Each row comes from the steps of one walk. Every step used is in the known rows, and no mark comes twice. Write the walk behind each row, first mark first.
Known rows
X, Q: | -13 |   2 | -14 |   9 |  -3 |   0 |  -8 |  -9 |  -1 |   0 |  13 |   6 |   0 |   1 |  -4 | -14 |   9 |  -5 | -11 |   1 |  -9 |   4 |  -8 |   2 | -12 |  -3 |   6 |  -1 |   5 |  15 |   0 |  16 |   1 |   1 |   7 |  -1 | -21 |
M, E: |  -9 |   3 |   6 |  15 | -15 |   6 | -12 |  -7 |   0 |   9 |   8 |   2 |  -3 |  -3 |  -1 |  -6 |   8 | -11 |  -1 |  -6 |   9 |   8 |   2 |  -8 | -12 |  -3 | -13 |  10 | -14 |  19 |   6 | -12 |   9 |   2 |   3 |  -2 | -10 |
N, M, E, X: |  -3 |  10 |  14 |  -4 |  -4 |  12 | -17 |  -1 |   0 |   2 |   2 |  -4 | -16 |  -7 |  10 |   6 |  -5 |   9 |  22 |  -7 |  25 |   0 |  -1 |   0 |  -3 | -18 | -12 |  14 |   7 |   0 |   1 |  -8 |  -2 |   0 | -18 |  -2 |  -8 |
B, X, Q: |  -7 |  18 | -17 |  11 |   8 |   0 |  -4 |  -3 |  -2 |   1 |  10 |  -5 |  -8 |   2 |  -4 | -18 |   9 |  -3 |  -1 |   7 |   9 |  13 |  -1 |   8 | -11 | -20 |   6 |  -6 |   5 |  -2 |   0 |   2 | -15 |  -6 |  17 |  -2 | -23 |
H, N: |   4 |  -8 |   2 |   2 |   3 |  -2 |   4 |  -8 |  -4 |  -3 |   3 |  -2 |   7 |  -1 | -11 |   1 |   4 |  -4 | -23 |  10 | -10 |  -3 |  15 |  10 |  11 |   4 |  10 |  -2 |   4 |  16 |  -4 | -12 |   3 |   6 |  14 |  -9 | -13 |
H, N, U, B: |   4 | -12 |  -3 |  27 |   4 |   2 |  14 |  -9 |  16 |   4 |  -8 |   4 |   6 |  -2 |  11 | -10 |   5 | -16 | -22 |  12 |  -4 | -15 |  15 |  -2 |  25 |   3 |  -6 | -17 |   6 |  13 |   7 | -31 |  14 |  13 |  -5 |   6 |  -4 |
B, H, N, M, E, X: |   8 |  -2 |  23 | -22 |   3 |   2 |   0 |  12 | -10 | -20 |  -1 |  -7 |  -7 |   4 |  13 |  14 | -14 |  18 |  20 | -10 |  18 |  -2 |   1 |   7 |  17 |   3 | -19 |   9 |  -3 | -11 |   0 |  12 |   0 |   1 | -13 |  -6 |  -5 |
E, X, B, M, Q: |  -7 |   3 |  -1 |   9 |   0 |   3 | -17 |  -5 |  -1 |  22 |   3 |   4 |  -7 |   6 | -12 |  10 |   6 |  -4 |  14 |  -6 | -13 |  13 |  -4 |  -1 | -15 | -16 |  16 |  13 |  -4 |  -3 |  -7 | -11 | -22 |  -1 |  17 |  -1 |  -2 |
X, B, H, N, M: |  -2 |  -9 |  -8 | -28 |  -5 |  -2 |  15 |  12 |  -4 | -15 | -17 |   4 |  10 |  -5 |   1 |   3 | -10 |  13 |   7 |  -2 |  -6 |  -8 |  -7 |   0 |  12 |  24 |  17 |  13 |   6 |  -7 |  -6 |  26 |  -5 |   3 | -12 |  -8 |  18 |
M, Q: |  -6 | -10 |   0 |   4 |  -6 |   0 | -15 | -13 |  -5 |   3 |  18 |  11 |   6 |   7 | -15 |  -4 |   3 | -18 |  -5 |   2 |  -8 |   3 |   4 |  -4 |  -4 |   1 |   0 |  15 |  -7 |  15 |  -6 | -21 |   0 |   8 |  16 |   9 | -14 |
H, N, X, E: |   8 |   9 |  -4 |   6 |  10 | -11 |   6 |  -2 | -14 |   3 |   0 | -10 |  -4 |  -8 | -17 |   0 |   1 |  22 |  -8 |  14 |   8 |  -9 |  -5 |   5 |   4 |  -7 |  12 | -20 |  25 |  -8 | -14 | -14 |  -4 |  -6 |  14 |  -4 |   3 |
M, B, X, E: |  -1 |  31 | -14 |  22 |  -5 |   4 |  -5 |  -6 |   2 |  22 |   7 | -14 |  -6 |  -1 | -12 | -17 |  12 | -13 |   2 |  14 |  13 |  30 |  11 |   5 | -21 |  -8 |  20 | -11 |  -5 |  -5 |   2 |   0 | -13 | -29 |  16 |   2 |   6 |
X, B, M, E: | -17 |   4 |  -1 |  20 | -25 |   3 | -10 |  -6 |   4 |  30 | -11 |  -1 |  -7 |  -3 |   1 |  -5 |  12 | -10 |  10 | -10 |   5 |  16 |  -6 | -21 | -26 | -13 |   6 |  16 | -14 |  12 |   5 |   9 |  -4 |  -3 |   5 | -16 |   5 |
H, N, U, B, X, E: |   8 |  12 | -11 |  45 |   8 |  -1 |  15 |   4 |   6 |   9 | -16 |  -6 |  -4 |  -4 |   4 | -20 |   2 |  -1 |  -1 |  18 |  24 |   2 |  14 |  -4 |  27 | -16 |   5 | -35 |  11 | -17 |   1 | -28 |  -8 |  -8 |  13 |   8 |  -5 |
B, H, N, M: |   8 | -13 |   1 | -34 |   3 |  -5 |   3 |   7 | -12 | -22 |   0 |   4 |  10 |   2 |   7 |   3 |  -8 |  15 |   2 |   6 |   3 | -10 |   6 |   1 |  11 |  19 | -12 |  12 |   9 |  -8 |  -3 |  24 |   4 |  15 |   0 |  -9 |  -4 |
B, H: |  -3 |  -5 |  -7 | -11 |  -1 |  -4 | -13 |   2 |  -9 | -10 |  15 |  10 |  12 |   5 |  -3 |  -7 |  13 |  -5 |   7 |   9 | -10 |   9 |   0 |  -7 | -14 |   2 | -23 |  11 | -10 |  -1 |   4 |  24 |  10 |  12 |  23 |   7 | -12 |
E, X: |  -2 |  11 |   0 |   4 |  11 |   7 | -13 |  -5 |  -1 |   0 |  10 |  -3 |  -5 |  -3 | -10 |   2 |  13 |  -1 |   2 |   7 |  -6 |   6 |   4 |  10 |  -7 | -23 |  -1 |   1 |   2 |   0 |  -2 | -15 |  -2 |   3 |  13 |   4 | -16 |
N, M: |  -8 |   0 |  -8 | -15 |  -4 |   4 |  -9 |  -6 |  -1 |  -1 |   3 |   3 |   0 |  -8 |   5 |  -3 |   3 |   4 |   7 |  11 |  11 |  -9 |   2 |  -5 |  -4 |   3 |  -2 |  17 |  16 |   4 |  -3 |   6 |  -1 |  16 |  -5 |  -8 |  -9 |
M, E, X, Q: | -12 |  13 |   9 |  21 |  -4 |   7 | -13 |  -2 |   1 |   2 |  13 |  -5 | -16 |   1 |   1 |  -2 |   1 |  -2 |   2 | -12 |   4 |  13 | -14 |   6 | -11 | -22 |  -3 |  -3 |  -5 |   7 |   2 |  -3 |  -2 | -17 |  -2 |   3 | -20 |
U, B: |  -8 |  -6 |  -9 |  14 | -11 |   2 | -10 |  -2 |  14 |  10 |   1 |   6 |  10 |   0 |   0 | -15 |   3 | -23 | -10 |  16 | -11 |   1 |   5 |   1 |  -9 |  -4 |  -5 |  -5 |   9 |  17 |  13 |  -6 |  11 |  16 |   8 |   6 |   0 |

Write each row's walk
|   6 |   5 | -12 |  32 |  14 |   0 |  21 |  -1 |  14 |   0 |  -8 |   0 |  -8 |   0 |  12 | -17 |  -2 | -11 | -18 |   6 |  13 |  -6 |   9 |   4 |  21 | -12 |   6 | -31 |  11 |  -2 |   6 | -23 |  -7 |   0 |  -5 |   4 | -17 | => H, N, U, B, X, Q
|  -5 |  -8 | -10 |  13 |  -4 |   0 |  -5 |   2 |  11 |  -4 |   5 |  19 |  11 |   3 |  20 | -14 |   8 | -15 |   8 |  10 |  -7 |  -2 |   6 | -18 |  -2 |  -2 | -37 |  -5 |  -8 |  -2 |  15 |  12 |  20 |  22 |   5 |  23 |  -8 | => N, U, B, H
|   1 |  -7 |  -6 |   7 |   3 |  -1 |  26 |   1 |   1 | -11 | -12 |  11 |   8 |  -6 |   0 |   0 |   9 |   3 |  -3 |  -8 | -12 |  -6 |  -3 | -12 |  17 |  12 |   8 |   0 | -17 |  -6 |  -6 |   1 |   7 |  -1 |  -5 |  11 |   6 | => X, B, H, N, U
| -11 |  13 |  -5 |  11 |   1 |  10 |  -3 |   0 |   7 |   8 |  -7 |  -1 |  -3 | -13 | -13 |   6 |  12 |  -4 |   4 |   1 | -17 |   7 |  -7 |   7 |  -9 | -22 |  29 |   0 |  -1 |   0 |  -4 | -11 |  -7 | -10 |  -3 |   6 |   5 | => E, X, B
|   7 |  -8 |   3 | -20 |   4 |  -1 |   6 |   0 |  -4 |  -6 |  -5 |  -3 |   1 |  -7 |   1 |   1 |  -6 |  10 |  -8 |   9 |  10 | -14 |  11 |   6 |  15 |  11 |  10 |   8 |  18 |   9 |  -6 |  -3 |  -1 |  13 |  -7 | -17 |  -3 | => H, N, M
|  -2 |  11 |  13 |  12 |  -1 |   5 | -22 |  -4 |  -2 |  19 |   7 |  -8 | -17 |   3 |   7 |   6 |  15 |   2 |  17 |  -2 |  14 |  17 |   6 |  -5 | -18 | -31 | -26 |   8 |  -8 |   1 |   8 |  -2 |  -3 |   6 |  17 | -11 | -17 | => B, M, E, X
|   4 |  -9 |   9 | -24 |   6 |   2 |   6 |  12 |  -8 | -15 |  -5 |   7 |   3 |   5 |  -6 |  18 | -24 |  12 |  15 | -13 |  -8 |  -9 |  -5 |  10 |  21 |  15 |  21 |  14 |   3 | -20 | -14 |   6 | -16 |  -7 | -12 |   6 |  10 | => E, X, B, H, N, M, Q
|  10 | -10 |  -3 |  -2 |  12 |  -2 |  13 |  -3 |  -8 | -19 |   5 |  11 |   8 |   3 |   6 |  -2 |  13 |   4 |  -6 |   3 |  -4 |  -7 |  11 | -11 |  18 |   8 | -23 |  -1 | -12 |  -6 |  -2 |  -4 |  12 |  14 |   8 |   9 | -17 | => B, H, N, U
|  12 |   5 |  -3 |  -7 |  10 | -16 |   0 |  11 | -21 | -14 |   7 |  -4 |   5 |   1 | -15 |  -1 |   0 |  27 |   3 |  11 |   5 |  -4 |  -9 |  -1 |   1 |   4 |  -8 | -14 |  14 | -23 | -11 |  16 |  -1 |  -3 |  19 |   3 |   2 | => B, H, N, X, E
| -14 |  15 |   8 |  22 | -11 |  13 |  -3 |   0 |   6 |  12 | -10 |  -4 | -12 | -10 |  -9 |   7 |   5 |  -8 |  13 | -15 |  -3 |  13 | -10 |  -1 | -10 | -22 |  18 |   5 | -15 |   5 |  -1 | -15 |  -4 | -19 | -11 |   5 |  10 | => M, E, X, B
| -11 |  11 |   7 |   6 | -11 |   8 |  -4 |  11 |   1 |  -2 |  -5 |   3 |  -4 |  -2 |  -4 |   7 |   2 |  -2 |  23 | -13 |  -8 |  18 | -15 |  -4 | -12 | -13 |   0 |   9 | -24 |  -8 |   1 |  12 |   2 | -18 |  -6 |  13 |   9 | => M, E, X, B, H
|   9 |  -6 |  -1 | -17 |  -1 |  -4 |   4 |  -7 |   1 |  -4 |  12 |  -3 |  14 |  10 |  -4 |   0 |   2 | -15 | -23 |   1 | -21 |  10 |  12 |   9 |  -7 |  27 |   2 |   0 | -18 |  12 |   7 |  15 |  11 | -10 |   4 |   2 |  11 | => M, B, H, N
| -15 |   4 | -15 |   6 | -10 |   0 |  -7 |  -4 |   3 |  23 |  -8 |   1 |  -1 |  -6 |  -5 |  -3 |  20 |  -2 |   2 |   5 | -10 |   9 |  -5 | -14 | -23 | -11 |  11 |  10 |  -2 |   8 |   1 |  14 |  -7 |   7 |  17 | -13 |   0 | => X, B, M
|   6 | -29 |   4 | -21 |  -7 |  -7 |  -4 |  12 |   1 | -12 |   4 |  14 |  18 |  18 |   9 |  -1 | -31 | -10 |  -2 |   6 |  -3 | -12 |   6 |   2 |  21 |  30 |  -8 |   8 |   9 |   0 |   2 |   9 |   1 |  15 |  -3 |   4 |   4 | => U, B, H, N, M, Q
|   7 |   0 |  -6 |   2 |   0 | -16 |   2 |  18 |  -5 |  -4 |  -2 |  -1 |  11 |   4 |  -2 |  -7 | -13 |  12 |   2 |  16 |  -2 |  -8 |  -9 |   2 |   4 |   3 | -11 | -29 |  24 | -17 |   1 |  12 |   6 |  -2 |  15 |   7 |  17 | => U, B, H, N, X, E
| -14 |  -6 |  -9 |  10 | -13 |   0 | -17 |  -8 |  -1 |  25 |   3 |   8 |   3 |   6 | -12 |  -1 |   7 | -12 |   4 |  -5 |  -9 |  10 |  -5 | -14 | -17 |  -2 |  14 |  18 |  -7 |   9 |  -5 |   1 | -15 |   5 |  16 |  -5 |   1 | => X, B, M, Q
|  -2 |   1 |  17 |   6 |  -5 |   4 |   9 |  14 |  -2 | -10 | -14 |  -6 |  -1 |   2 | -10 |  13 |  -6 |   3 |   9 | -16 |  -9 |  11 |  -7 |   7 |   8 |  -4 |  10 |   1 | -20 |  -7 |  -3 |  -1 |  -3 | -22 |  -6 |   4 |  13 | => M, E, X, B, H, N
|   7 | -12 |   2 | -16 |   4 |  -9 |   2 |   5 | -11 | -18 |   5 |   4 |  14 |   9 |  -6 |  -2 |   5 |   2 | -10 |   8 | -16 |   3 |   7 |   4 |   7 |  12 | -10 |   3 |  -7 |   3 |  -3 |  13 |   7 |   9 |  19 |  -2 |  -8 | => B, H, N
|  -1 |  -1 |  13 |  37 |   5 |   0 |   5 |  -4 |  16 |  16 |  -3 |  -9 | -21 |   9 |  30 |  -1 |  -4 |  -1 |  -4 | -11 |  13 |  -3 |  -1 |  -2 |  10 | -21 | -18 | -26 |   4 |   1 |  12 | -12 |  -1 |  -2 |  -5 |  -7 | -19 | => H, N, U, B, M, E, X, Q
|   6 | -18 |  -1 | -22 |  -6 |  -5 |   1 |  16 |   6 | -15 |  -8 |   3 |  15 |   6 |  16 |  -6 | -20 |   0 |  -1 |  12 |  -4 | -11 |   5 |   4 |  14 |  18 | -13 |   0 |  16 |  -3 |   9 |  25 |  10 |  20 |  -4 |  -5 |   7 | => U, B, H, N, M
|  11 |  -9 |  -1 | -14 |  10 | -11 |   1 |  15 |   3 | -11 |  -1 |   0 |  12 |   4 |   0 |   1 | -10 |   3 | -14 |  12 | -12 | -17 |  -2 |  10 |  -2 |   5 | -18 | -16 |  14 |  -5 |   8 |  -2 |  11 |  16 |   2 |   7 |  12 | => U, B, H, N, X
|  14 |   2 |  -2 | -28 |  13 |  -7 |   3 |  -7 |  -1 |  -7 |  12 |  -7 |   6 |   1 |  -4 |  10 |   1 |  -2 | -19 |   2 |  -8 |  -6 |  -1 |  14 | -20 |  18 |  -5 |  -6 |  -4 |   3 |   4 |  -1 |  10 |  -6 | -10 |   5 |  20 | => M, B, H, N, X
|   8 |   2 |  24 |  -7 |   4 |   8 |   3 |   0 |  -2 |  -3 |  -5 | -12 | -15 |  -5 |   6 |  12 | -13 |  13 |   8 |  -8 |  22 |  -7 |   6 |   8 |  20 |  -8 |   1 |   4 |   9 |   1 |  -4 | -17 |  -4 |  -7 | -21 | -12 |  -5 | => H, N, M, E, X
|   6 |  -2 |   2 | -21 |  -3 |   4 |   5 | -15 |   7 |   5 |   2 |  -9 |  -1 |  -4 |   3 |   5 |  -5 |  -9 | -23 |   3 |   3 |  -7 |  11 |  16 |   3 |  27 |  22 |   4 |   9 |  17 |   2 |  -8 |   4 |  -7 | -25 | -12 |  15 | => H, N, M, B
|  -5 |  -7 |   6 | -14 | -20 |   2 |  12 |  12 |  -1 | -11 | -18 |   0 |   2 |  -5 |   6 |   4 | -19 |   9 |  10 | -18 |   7 |  -3 | -11 | -10 |  11 |  20 |  12 |  15 |  -7 |  -1 |  -2 |  25 |   1 |  -8 | -23 |  -8 |  23 | => X, B, H, N, M, E
|  -5 |   2 | -12 |  -3 |   1 |  -5 | -13 |  -9 |  -3 |  23 |   4 |   8 |  -5 |  -2 | -13 |   8 |   6 |   2 |   5 |  -7 |   1 |  -8 | -17 | -13 | -30 | -10 |  10 |  11 |   6 |  -2 |  -8 | -14 | -14 |  10 |   7 |  -1 |  12 | => N, X, B, M, Q
|   5 |  -5 |  -2 |  -5 |   8 |  -9 |   2 | -10 |  -5 |  16 |  -1 |   0 |  -3 |   1 | -16 |  15 |  -4 |   8 | -10 |  -7 |  -4 | -14 |  -8 |   0 |  -8 |   2 |  21 |   3 |   9 |  -2 | -13 | -25 | -19 |   5 |   3 |  -9 |  12 | => H, N, X, B, M, Q
|   8 |  -2 |  20 |  34 |   6 |   4 |   2 |  -5 |  14 |  19 | -10 |  -7 | -16 |   3 |  24 |   3 |   5 |  -5 |   3 |  -4 |  18 |  -3 |  14 |  -7 |  13 | -25 | -24 | -18 |  -2 |   1 |  14 | -34 |   3 |   9 |  -1 |  -4 | -12 | => H, N, U, B, M, E, X
|  -7 |  10 | -16 |  -2 |  10 |  -4 |  -6 |  -8 |  -3 |   0 |  16 |   1 |  -9 |  -7 |  -6 |  -3 |   5 |   9 | -10 |   0 |   1 | -11 | -21 |   2 | -25 | -12 |  -2 | -11 |  21 |   3 |  -3 |   1 |   2 |   5 |  -4 |   3 | -11 | => N, X, Q
| -11 |  10 |   7 | -11 | -12 |  10 |  -8 |  16 |  -1 |  -6 | -10 |   4 |  -7 |  -6 |  11 |  10 |  -8 |  11 |  38 | -16 |  11 |   6 | -17 |  -8 |  -6 |  -7 |  -1 |  18 |  -8 | -16 |  -1 |  24 |  -2 | -11 | -25 |   2 |  13 | => N, M, E, X, B, H
|  -2 |  -9 |  -4 |  -7 |  -3 |  -5 |  12 |  10 |  -2 | -11 | -12 |   4 |  16 |   1 | -13 |   0 |   0 |   2 | -10 |  -4 | -25 |   1 |  -4 |   1 |   7 |  12 |  19 |   6 | -10 |   2 |  -5 |  17 |   0 |  -7 |   8 |   1 |  13 | => X, B, H, N
|   2 |   3 |  15 |  17 |   4 |   8 |  23 |   6 |   2 |  -8 | -12 |   3 |  -9 |  -5 |   6 |  12 |   4 |   6 |  12 | -18 |   0 |   1 |  -6 |  -7 |  20 |  -8 |   1 |  -6 | -25 | -14 |  -3 | -12 |   2 | -17 | -17 |  15 |   7 | => M, E, X, B, H, N, U
|  16 |  13 |  -5 | -18 |  10 |   5 |  11 | -11 |   8 |   6 |  -3 | -16 |  -7 |  -5 |   3 |  -1 |  -4 |  -5 | -11 |   3 |  20 |   3 |  20 |  18 |   2 |   9 |  23 |  -1 |   3 |   1 |   4 | -15 | -12 | -12 | -22 | -14 |  13 | => H, N, M, B, X
|   8 |   4 | -10 | -24 |  12 |  -9 |   3 |  -7 |  -1 |  -9 |  18 |  -6 |   0 |   7 |   0 |   6 |  -7 |  -2 | -26 |  -5 | -11 |  -3 | -16 |  17 | -21 |  22 |   4 | -16 |   0 |   3 |   3 |  17 |   8 | -15 | -13 |   5 |  11 | => M, B, H, N, X, Q
|   5 | -11 |  15 | -23 | -10 |  -2 |   0 |   7 |  -9 | -17 |  -1 |   1 |   3 |   1 |  12 |   2 | -16 |  10 |   9 |  -9 |  19 |  -3 |   1 |  -7 |  14 |  20 | -19 |  16 |  -4 |  -1 |   2 |  18 |   6 |   7 | -12 | -10 |   0 | => B, H, N, M, E
|  10 |  -5 |  -2 |  -5 |   6 |   0 |  12 | -16 |   4 |  -5 |  11 |   5 |   6 |   4 |   9 |   1 |  13 | -13 | -17 |  -4 | -11 |   2 |  14 |  -1 |   2 |  22 | -12 |  -4 | -24 |   5 |   7 |  -2 |  18 |  -5 |  -9 |  12 |   4 | => M, B, H, N, U
